Known rows, with every way that one mark hangs from another
[foles kasef [pizo gisiped sizuv]]: [-1.73 -0.80  0.21 -2.26 -0.06  2.08 -1.16 -1.32  1.22 -2.94 -0.82 -0.05
 -2.97  0.68  1.02 -0.35 -0.90  1.11 -0.48 -0.34 -1.33  0.15  1.57 -0.61
 -0.07  2.88  3.29 -0.14 -0.94 -1.83  0.48  1.00  0.76 -1.02 -0.45  0.81
 -0.98]
[gisiped [vitu [foles [pizo [sizuv tazuk]]]]]: [ 1.08 -1.05  1.57 -4.73  0.11  1.47 -2.72 -0.08 -0.14 -3.64 -0.48  0.58
 -0.57 -0.66 -0.13 -0.97 -1.44 -0.12  1.14 -0.11 -2.56  0.17  0.45 -0.70
 -1.40  0.14  1.68 -3.40 -0.96  1.35  0.41  1.93  0.54 -0.27 -0.60  1.36
 -0.48]
[kavif [pudeb [kasef [foles [pizo sizuv]]] poponet]]: [ 0.10 -1.26 -3.54 -3.28  0.56  5.21 -1.07 -2.36  0.19 -2.67 -1.55 -1.15
 -2.93  0.03 -1.68 -1.32  3.40  1.91 -0.23 -0.44 -0.95 -0.02 -0.87 -0.37
 -1.26  1.86 -1.42 -2.75  0.53  0.13  0.58  1.74  0.61  1.47 -0.76  1.75
 -2.46]
[sizuv [tazuk kufod]]: [-0.22 -0.95 -0.38  0.39 -0.38 -1.32 -2.47  1.97 -0.13 -0.06 -0.41  1.15
  1.16 -0.62  0.84 -1.23  0.94  0.45  1.20  0.51 -3.40  0.90  1.00 -0.99
  0.10 -0.29 -0.93 -0.41 -0.27  0.58 -0.62 -0.15 -0.19 -0.52 -0.30  0.35
 -2.42]
[pudeb poponet]: [ 0.08 -0.15 -1.13  0.16  0.33  1.34  0.34 -0.57 -0.19 -0.48  0.07 -1.04
 -0.71 -0.17 -0.88  0.03  0.87  1.04 -0.34 -0.21  0.77  0.02  0.51 -0.50
  0.17  0.41 -2.84  0.21  0.46  0.00  0.41 -0.23 -0.17 -0.87 -1.24 -0.05
 -0.08]
[pizo gisiped [pudeb kasef]]: [-0.65 -0.22 -0.65  0.23 -0.60  0.33 -1.05 -1.02  1.35 -0.88 -0.02 -2.36
 -1.21 -0.12  2.51  0.36 -0.74  1.01 -0.49 -0.14 -2.91 -0.12  0.77 -0.24
 -0.09  1.21 -1.15 -1.53  0.14  0.19 -0.11  1.00  0.27  0.71  0.23  1.97
 -2.68]
[foles kasef [pizo [pudeb poponet] sizuv]]: [-0.87 -0.32  0.30 -3.21  0.05  2.49 -1.36 -1.98  1.07 -1.70  0.02 -0.89
 -2.12  0.54 -0.29 -0.98  0.61  1.02 -1.39 -0.33 -1.85  0.21  1.81 -0.32
 -0.28  3.48 -0.72 -0.79 -0.27 -2.03  0.62  0.88  0.87 -0.91 -1.89  1.48
  0.82]
[kavif [pudeb [kasef [foles [pizo gisiped]]] poponet]]: [-0.49 -1.35 -4.03 -0.54 -0.10  4.14 -0.62 -2.53  0.16 -4.72 -1.12 -2.44
 -2.42  0.19 -1.52 -0.05  1.41  1.69 -0.29 -0.22 -0.82 -0.66  0.07 -1.26
 -0.93  0.71 -1.39 -2.54  0.95  0.14  0.73  1.08  0.60  0.57 -0.66  1.03
 -5.07]
[kavif [pudeb [kasef foles] poponet]]: [ 0.54 -1.23 -4.50 -0.29  0.43  4.00  0.12 -1.58  0.22 -1.53 -1.06 -1.55
 -1.42 -0.20 -1.92 -0.58  2.94  1.99  0.12 -0.47 -0.43 -0.12 -0.83 -0.25
 -1.06  0.22 -4.42 -2.71  1.06 -0.13  0.08  0.82  0.31  1.88 -1.25  1.04
 -2.96]
[pizo [gisiped [vitu foles]] [pudeb poponet] [sizuv tazuk]]: [ 0.42 -0.77  1.64 -3.45 -0.04  0.72 -2.66 -0.10  1.51 -4.36 -0.12 -1.38
 -3.19 -1.68  1.96 -0.37 -0.67  1.88  0.36 -1.28 -4.96  0.30  1.53 -1.21
 -1.16  1.15 -3.46 -3.35 -0.58  3.51  0.19  1.14  0.30 -1.07 -1.02  2.93
 -2.43]
[pizo [gisiped [vitu foles]] [pudeb kasef poponet] sizuv]: [ 0.37 -0.80 -0.48 -3.99  0.27  3.38 -2.03 -1.65  2.34 -3.18 -0.44 -3.13
 -4.13 -1.22  2.38  0.28 -0.46  2.51 -0.04 -1.11 -4.24  0.00  0.99 -0.40
 -1.20  1.61 -4.52 -3.42  0.00  1.68  0.05  2.71  0.25 -0.04 -1.48  3.06
 -1.50]
[vitu [foles [pizo [pudeb kasef poponet] [sizuv tazuk]]] gisiped]: [ 0.60 -1.34 -1.44 -3.84 -0.14  2.60 -1.91 -1.13  0.53 -3.92 -0.93 -2.08
 -1.81 -1.24  1.80 -0.75  1.84  1.25 -0.02  0.13 -2.66  0.89  1.91 -1.20
 -2.16  3.71 -4.04 -2.80 -0.17  0.54  0.44  2.40  0.45  0.27  0.03  2.94
 -3.07]
[kidiv [gisiped vitu]]: [-0.06 -0.20  0.48 -0.69 -0.19  0.82 -1.10 -0.20  0.69 -1.30 -0.24 -0.36
 -1.38 -0.25 -0.05  1.13 -1.99 -0.03  0.36 -0.50 -2.29 -0.07 -1.04 -0.34
 -0.26 -0.45  1.30 -0.23 -0.37  2.44 -0.11 -0.33  0.24  0.21 -0.74  0.63
 -1.94]
[foles kasef [pizo pudeb [sizuv [tazuk kufod]]]]: [-1.19 -1.24  1.09 -2.99 -0.65 -0.05 -4.10  0.58  1.03 -1.12 -0.47  1.28
 -0.23  0.03  1.07 -2.21  0.32  0.54  0.20  0.30 -6.00  1.10  2.37 -0.79
 -0.31  2.87  0.92 -1.42 -1.07 -1.45 -0.36  0.80  0.84 -0.72 -1.04  2.00
 -1.45]
[pudeb [kasef [foles pizo]] poponet]: [ 0.22 -1.54 -3.02 -1.05  0.63  4.13  0.00 -2.49 -0.21 -2.57 -0.89 -2.01
 -0.77  0.48 -3.05  0.16  1.85  0.66 -0.26  0.59  1.38 -0.51 -0.21 -0.83
 -0.77  0.30 -1.55 -1.91  0.70 -0.66  0.84  1.82  0.48  0.01 -2.30 -0.07
 -2.22]
[pizo [gisiped [vitu foles]] [pudeb poponet] sizuv]: [-0.05 -0.22  1.50 -4.03  0.09  1.65 -1.71 -1.01  2.04 -3.75 -0.09 -1.98
 -4.39 -1.46  1.84  0.46 -1.09  1.49 -0.31 -1.23 -4.00 -0.14  1.14 -0.58
 -0.95  1.02 -3.52 -2.11 -0.26  3.37  0.20  1.33  0.23 -1.16 -0.99  2.70
 -0.84]
[kasef [foles [pizo gisiped [pudeb poponet] [sizuv tazuk]]]]: [-1.02 -1.02  0.76 -2.47 -0.03  0.70 -2.13 -1.19  0.81 -4.86 -0.57 -0.47
 -3.12 -0.58 -0.26 -0.74  1.62  0.61 -0.74 -0.60 -3.00  0.17  0.86 -1.85
 -0.75  2.00 -0.26 -2.22 -0.54  3.89  0.87  0.56  0.68 -1.41 -0.62  2.35
 -4.68]
[pizo pudeb]: [ 0.00  0.52  1.18 -0.47 -0.47 -1.12 -0.74 -0.14  0.49  0.00  0.53 -0.35
  0.08 -0.21  0.59 -0.23 -0.48 -0.57 -0.66 -0.11 -2.06 -0.19  0.23  0.19
 -0.11  0.55 -0.69 -0.56  0.00  0.89 -0.17 -0.09  0.25  0.27  0.39  1.16
  0.06]
[kidiv [gisiped [vitu [foles kasef [pizo [pudeb poponet] sizuv]]]]]: [-0.64 -0.90  0.65 -5.06  0.02  4.03 -1.78 -1.96  1.85 -4.03 -0.68 -1.45
 -3.63 -0.58 -0.08 -0.06 -2.25  1.05 -0.50 -0.88 -3.69 -0.04  1.28 -0.70
 -1.12  2.08 -1.31 -1.90 -0.54  0.66  0.33  1.30  1.27 -0.83 -2.39  2.20
 -1.11]

Rows
[ 0.12 -1.23 -0.55 -3.05  0.54  3.47 -2.26 -2.17  2.43 -3.02 -0.69 -2.69
 -4.64 -0.57  0.08  0.61  1.09  1.97 -0.49 -1.11 -4.46 -0.17 -0.55 -0.52
 -1.12  1.79 -2.48 -2.98 -0.23  3.15  0.15  2.08  0.40  0.22 -2.16  2.80
 -2.75] -> [pizo [gisiped vitu] [pudeb [kasef foles] poponet] sizuv]
[-0.14 -1.13 -1.14 -1.90 -0.27  2.05  0.38 -1.07  0.34 -3.79 -0.79 -0.29
 -0.77  0.06  0.02  0.75 -1.38 -0.19  0.14  0.68  0.71  0.20  1.98 -0.66
 -1.84  2.17 -0.15  0.08 -0.30 -2.83  0.19  1.30  0.89 -0.64 -0.32 -0.02
 -0.96] -> [vitu [foles kasef pizo] gisiped]
[-1.32 -1.38 -0.03 -1.55 -0.13  1.17 -2.14 -0.39  0.74 -3.58 -0.86  0.54
 -2.00  0.59  1.29 -0.95 -0.50  1.54  0.27 -0.30 -2.28  0.43  2.04 -1.27
 -0.24  2.85  3.10 -1.39 -1.18 -1.77  0.48  0.69  0.75 -0.87 -0.54  1.12
 -2.55] -> [foles kasef [pizo gisiped [sizuv tazuk]]]
[-0.74 -1.84  1.12 -3.28 -0.20  0.57 -4.58  0.34  0.97 -4.72 -1.25  0.96
 -2.71 -0.49 -0.42 -0.52  0.14  0.20  1.20 -0.07 -5.97  0.43  0.07 -1.90
 -0.90  0.40  3.49 -1.96 -1.29  3.77  0.01  1.34  0.48 -1.22 -1.13  1.53
 -4.47] -> [kasef [foles [pizo [gisiped vitu] [sizuv [tazuk kufod]]]]]
[-0.30 -1.44  1.48 -4.64 -0.39  2.02 -2.98 -0.57  1.65 -3.70 -0.74  0.42
 -1.68 -0.60  1.03 -0.75 -2.73  0.37  0.57 -0.57 -5.34  0.34  1.27 -0.82
 -1.40  1.63  1.34 -3.25 -1.35  0.88 -0.01  1.18  1.42  0.17 -1.19  2.83
 -2.66] -> [kidiv [gisiped [vitu [foles kasef [pizo pudeb [sizuv tazuk]]]]]]
[ 0.07 -0.20  0.87 -3.08 -0.53  2.08 -1.37 -1.75  0.50 -4.27  0.00 -2.19
 -1.62 -0.85 -0.78  0.71 -2.77 -0.50 -0.39 -0.26 -2.66 -0.69  0.58 -1.08
 -0.90 -0.07 -1.88 -1.81  0.27  2.89  0.56  0.60  0.81 -1.06 -1.51  1.52
 -2.05] -> [kidiv [gisiped [vitu [foles [pizo [pudeb poponet]]]]]]
[-0.38 -0.57 -0.61 -1.97 -0.71  1.44 -1.06 -1.63  0.87 -3.48 -0.33 -2.55
 -0.72 -0.37  1.88  0.16 -1.76  0.07 -0.28  0.33 -1.89 -0.49  1.57 -0.66
 -0.91  0.62 -0.89 -2.50  0.32 -0.28  0.28  2.37  0.74  0.00  0.57  1.77
 -2.91] -> [vitu [foles [pizo gisiped [pudeb kasef]]]]
[-0.11 -1.57  0.75 -3.32  0.09  1.97 -2.65 -0.51  2.30 -4.38 -0.30 -1.19
 -3.30 -1.01  1.69 -0.56 -1.36  2.71  0.34 -1.43 -4.91  0.40  2.54 -1.11
 -1.24  2.12 -3.59 -3.40 -0.85  0.45 -0.01  1.25  0.78 -1.08 -2.53  2.59
 -1.79] -> [pizo [gisiped [vitu [foles kasef]]] [pudeb poponet] [sizuv tazuk]]
[ 0.05 -0.09  1.94 -3.29 -0.81  0.91 -1.78 -1.13  0.60 -3.50 -0.07 -1.01
 -0.71 -0.65  0.11  0.71 -3.77 -1.61 -0.06 -0.11 -3.46 -0.53  0.10 -0.63
 -1.10 -0.69  1.03 -1.88 -0.18  2.89  0.23  0.71  0.97 -0.24 -0.13  1.71
 -2.08] -> [kidiv [gisiped [vitu [foles [pizo pudeb]]]]]
[-0.06 -1.48 -2.37 -3.04  1.02  4.87 -0.52 -2.56  0.49 -2.05 -1.27 -1.45
 -2.55  0.13 -1.99 -0.44  2.94  1.44 -0.28  0.01  0.43  0.00 -0.52 -0.55
 -0.84  1.52 -1.03 -2.01  0.13  0.21  0.82  2.52  0.40  0.27 -1.85  0.80
 -1.72] -> [pudeb [kasef [foles [pizo sizuv]]] poponet]
[ 0.62 -1.22 -0.50 -4.11 -0.45  1.36 -2.21 -0.70  0.76 -3.41 -0.95 -0.87
 -1.04 -1.13  2.55 -0.91  0.89  0.35  0.39  0.36 -3.51  0.99  1.35 -0.69
 -2.34  3.47 -1.29 -2.83 -0.66  0.75  0.05  2.60  0.66  1.03  1.22  3.06
 -3.00] -> [vitu [foles [pizo [pudeb kasef] [sizuv tazuk]]] gisiped]
[ 1.09 -0.48  1.13 -3.27 -0.16  1.62 -1.10 -1.04 -0.37 -3.43 -0.04 -0.66
  0.13 -0.12 -1.39  0.42 -2.94 -1.08  0.57  0.29 -0.65 -0.78  0.10 -0.39
 -1.16 -1.21  1.21 -1.96 -0.10  0.20  0.44  1.56  0.59 -0.71 -0.92  0.08
  0.66] -> [gisiped [vitu [foles pizo]]]
[-0.56 -1.20 -0.66 -3.89  0.16  2.76 -0.35 -1.02  0.97 -3.37 -1.36  0.30
 -2.45 -0.26  0.84 -0.12 -0.27  0.49  0.03  0.12 -0.16  0.64  1.55 -0.42
 -1.89  3.59  0.60  0.18 -0.87 -2.14  0.13  1.76  0.86 -0.37  0.16  1.07
 -0.17] -> [vitu [foles kasef [pizo sizuv]] gisiped]
[ 0.37 -1.27 -3.94 -1.35  0.16  4.44 -0.44 -2.34 -0.61 -2.95 -1.04 -1.84
 -1.01  0.33 -2.65 -0.73  2.21  1.19 -0.19  0.11 -0.10 -0.56 -0.55 -0.61
 -1.17  0.50 -1.98 -2.72  1.07 -0.75  0.66  1.30  0.60  1.33 -1.26  0.73
 -3.13] -> [kavif [pudeb [kasef [foles pizo]] poponet]]
[ 0.41 -1.80 -0.63 -2.61  0.45  2.54 -3.18 -1.28  1.91 -3.64 -0.65 -2.06
 -3.67 -0.77  0.26 -0.11  1.33  2.29  0.23 -1.05 -5.53  0.12  0.01 -1.19
 -1.30  1.75 -2.50 -4.29 -0.56  3.38  0.17  1.81  0.43  0.41 -2.38  3.08
 -4.25] -> [pizo [gisiped vitu] [pudeb [kasef foles] poponet] [sizuv tazuk]]
[ 0.24 -0.89  1.11 -3.47 -0.51  1.11 -4.48 -1.26  1.01 -3.70 -0.14 -1.65
 -1.77 -0.01  1.68 -0.36 -1.54  0.76  0.14 -0.43 -6.13  0.08  0.63 -0.87
 -0.91  2.30  2.28 -3.86 -1.04  1.38  0.43  2.03  0.59  0.33 -0.33  3.12
 -3.08] -> [foles [pizo [gisiped vitu] [pudeb kasef] [sizuv tazuk]]]
[-0.87 -1.06 -1.47 -1.95  0.50  2.92 -1.02 -1.92  2.32 -2.12 -0.93 -2.30
 -4.63 -0.70  1.05 -0.03  2.56  2.31 -0.78 -0.90 -2.85  0.25  0.08 -0.60
 -0.76  2.28 -3.60 -2.17  0.03  2.39  0.21  1.76  0.28  0.36 -1.03  2.71
 -3.46] -> [pizo gisiped [pudeb [kasef foles] poponet] sizuv]
[ 0.34 -2.28 -1.50 -3.00  0.57  4.21 -3.06 -2.07  0.70 -5.28 -1.11 -2.02
 -3.27 -0.07 -1.39  0.08  0.93  1.95  0.58 -0.40 -3.06 -0.07 -0.10 -1.76
 -1.34  1.42  0.50 -3.95 -0.62  1.99  0.93  2.39  0.53 -0.57 -2.41  1.70
 -4.37] -> [pudeb [kasef [foles [pizo [gisiped vitu] [sizuv tazuk]]]] poponet]
[-0.09 -1.00  0.58 -3.20  0.21  2.21 -2.56 -1.67  2.48 -2.40 -0.74 -1.60
 -4.02 -0.42  0.88  0.53 -0.09  0.93 -0.11 -1.03 -5.28 -0.13 -1.09 -0.10
 -1.24  1.51  0.37 -2.95 -0.69  3.09 -0.22  2.24  0.58  1.09 -0.94  3.00
 -2.77] -> [pizo [gisiped vitu] [pudeb [kasef foles]] sizuv]
[ 0.71  0.06  2.83 -5.96 -0.22  1.18 -2.46 -1.18  0.77 -2.98  0.02 -0.25
 -1.64 -0.65  0.21 -0.36 -2.26 -0.97 -0.15 -0.31 -3.45 -0.26  0.07  0.08
 -1.36  0.75  1.13 -2.61 -0.62  1.92  0.21  2.06  0.80 -0.30 -0.17  2.19
  1.16] -> [gisiped [vitu [foles [pizo pudeb sizuv]]]]
[-1.25 -2.57 -2.71 -1.88  0.37  3.28 -3.20 -0.58  0.82 -3.84 -1.85 -1.14
 -2.95 -0.67  0.11 -1.18  3.22  2.45  0.75  0.25 -3.42  0.81  1.14 -2.16
 -0.54  1.53 -1.38 -2.33 -0.33  1.49  0.30  2.28  0.27 -0.94 -1.74  1.54
 -5.95] -> [pudeb [kasef [foles [pizo gisiped [sizuv [tazuk kufod]]]]] poponet]
[-1.13 -1.21 -0.59 -1.27 -0.34  2.11  0.08 -1.13  0.84 -4.34 -0.63 -0.74
 -1.13  0.24  0.48  0.36 -2.69  0.55  0.12  0.24  0.31 -0.59  2.35 -0.96
 -0.63  0.70  0.78 -0.76 -0.23 -2.79  0.38  1.43  0.98 -1.20 -0.62  0.00
 -1.69] -> [vitu [foles kasef [pizo gisiped]]]
[-0.73 -1.55  0.15 -2.88  0.17  0.53 -3.09  0.70  0.11 -2.00 -1.35  2.12
 -0.84 -0.55 -0.80 -1.77  2.43 -0.06  0.92  0.45 -3.30  0.85 -0.03 -1.33
 -0.69  0.67  1.77 -1.38 -0.94  2.46 -0.12  1.12  0.44 -0.61 -0.48  0.95
 -3.43] -> [kasef [foles [pizo [sizuv [tazuk kufod]]]]]
[-0.11 -1.72 -1.58 -3.58  0.75  5.15 -2.08 -2.89  1.05 -4.90 -1.15 -2.51
 -4.32  0.13 -1.41  0.81  0.53  1.73 -0.15 -0.50 -2.15 -0.45 -0.55 -1.16
 -1.11  1.46  0.58 -2.57 -0.29  1.71  0.90  2.64  0.47 -0.65 -2.47  1.38
 -2.79] -> [pudeb [kasef [foles [pizo [gisiped vitu] sizuv]]] poponet]
[ 0.47 -1.05 -0.38 -2.30  0.04  1.89 -3.61 -0.91  1.63 -2.87 -0.17 -2.75
 -3.13 -0.68  2.03 -0.26  0.32  2.69  0.09 -1.07 -5.84  0.43  1.01 -0.96
 -0.72  2.54 -2.55 -3.64 -0.46  1.84  0.24  1.57  0.05  0.18 -1.73  3.16
 -2.94] -> [pizo [gisiped vitu] [pudeb kasef poponet] [sizuv tazuk]]
[ 0.44 -1.47 -3.36 -0.05  0.86  3.81  0.62 -1.64  0.35 -0.85 -0.87 -1.91
 -1.12 -0.07 -2.18  0.24  2.53  1.64  0.06  0.06  0.93 -0.10 -0.51 -0.49
 -0.67  0.00 -3.64 -1.71  0.62 -0.20  0.26  1.49  0.13  0.63 -2.28  0.19
 -2.07] -> [pudeb [kasef foles] poponet]
[-0.37 -2.47 -0.83 -3.28  0.05  2.56 -4.92 -0.23  1.21 -4.03 -1.61 -0.43
 -2.49 -0.30  0.03 -0.52  0.44  1.11  1.47  0.30 -6.21  0.49 -0.08 -1.69
 -1.11  0.97  2.36 -3.26 -1.05  2.35 -0.09  2.52  0.52 -0.19 -1.54  1.84
 -5.12] -> [pudeb [kasef [foles [pizo [gisiped vitu] [sizuv [tazuk kufod]]]]]]
[-1.80 -0.47  0.24 -2.53 -0.22  2.14 -1.59 -2.12  1.61 -3.43 -0.11 -1.59
 -3.75  0.37  0.81 -0.40 -0.20  1.62 -1.48 -0.66 -2.62  0.11  2.33 -0.87
 -0.10  3.87 -0.23 -0.52 -0.42 -1.05  0.73  0.66  0.82 -1.73 -1.28  1.84
 -1.05] -> [foles kasef [pizo gisiped [pudeb poponet] sizuv]]
[-0.70 -1.49 -1.89 -0.48  0.03  2.61 -0.53 -2.05  0.38 -3.42 -1.02 -1.61
 -1.56  0.54 -0.95  0.66  0.15  0.18 -0.04  0.47 -0.24 -0.56 -0.27 -0.98
 -0.73  0.05  1.69 -1.77  0.03  0.27  0.59  2.09  0.65  0.07 -0.40  0.38
 -4.17] -> [pudeb [kasef [foles [pizo gisiped]]]]
[ 0.60 -0.82  0.59 -3.50 -0.27  3.15 -1.36 -2.05  0.77 -4.05  0.38 -1.87
 -0.54  0.25 -1.82  0.28 -2.96  0.15 -0.43 -0.05 -2.12 -0.82  2.00 -0.55
 -1.27  0.97 -2.33 -2.37  0.21 -2.22  0.48  1.55  1.13 -1.24 -3.22  0.85
  0.99] -> [gisiped [vitu [foles kasef [pizo [pudeb poponet]]]]]
[-1.36 -1.08  0.42 -2.16 -0.33  1.35 -2.56 -1.25  1.18 -3.96 -0.20 -0.74
 -2.60  0.24  1.12 -1.04  0.23  1.87 -0.79 -0.57 -3.49  0.47  2.92 -1.49
 -0.24  3.71 -0.26 -1.76 -0.74 -0.88  0.69  0.46  0.86 -1.54 -1.50  2.13
 -2.71] -> [foles kasef [pizo gisiped [pudeb poponet] [sizuv tazuk]]]
[ 0.82 -1.77  0.84 -4.48  0.26  2.76 -2.59 -0.58  0.59 -3.74 -0.73  0.61
 -0.76  0.04 -0.63 -1.09 -2.08  0.77  1.13 -0.18 -2.65  0.22  1.37 -0.61
 -1.54  1.13  1.64 -3.36 -1.20 -1.93  0.22  2.04  1.04 -0.38 -1.95  1.04
  0.09] -> [gisiped [vitu [foles kasef [pizo [sizuv tazuk]]]]]
[-1.22 -0.85 -0.39 -1.71 -0.55  2.18 -0.34 -1.80  1.17 -4.83 -0.09 -2.28
 -1.86 -0.03  0.40  0.08 -1.91  0.98 -0.85 -0.08 -0.95 -0.39  3.20 -1.21
 -0.65  1.63 -2.83 -1.44  0.31 -1.92  0.65  1.08  1.08 -1.89 -1.60  1.01
 -1.72] -> [vitu [foles kasef [pizo gisiped [pudeb poponet]]]]
[-0.63 -0.96  0.49 -1.25 -0.43  1.88 -1.93 -1.59  0.61 -4.23  0.06 -1.08
 -1.39  1.16 -0.88  1.00 -3.80  0.31 -0.06 -0.05 -2.14 -0.73  1.28 -0.93
 -0.42  1.24  3.65 -0.78 -0.65 -2.17  0.51  0.85  0.84 -1.31 -1.92  0.05
 -0.76] -> [foles kasef [pizo [gisiped vitu]]]
[-0.55 -0.36 -0.32 -1.34 -0.33  1.75 -0.78 -2.00  0.39 -2.03  0.52 -1.51
 -0.25  0.91 -1.52 -0.25 -0.67  0.30 -1.27  0.05 -0.82 -0.43  2.12 -0.61
 -0.23  2.26 -1.53 -0.59  0.25 -2.93  0.70  0.21  0.87 -1.17 -2.32  0.39
  0.41] -> [foles kasef [pizo [pudeb poponet]]]
[-0.73 -0.78  1.46 -2.44 -0.45 -0.37 -4.96  0.96  1.63 -2.69 -0.17 -0.88
 -3.27 -1.25  2.12 -0.62  0.43  1.99  0.37 -0.79 -8.10  0.77  1.59 -1.55
 -0.18  1.76 -2.39 -1.68 -0.69  3.79 -0.29  0.08 -0.11 -1.59 -1.58  2.76
 -3.04] -> [pizo [gisiped vitu] [pudeb poponet] [sizuv [tazuk kufod]]]
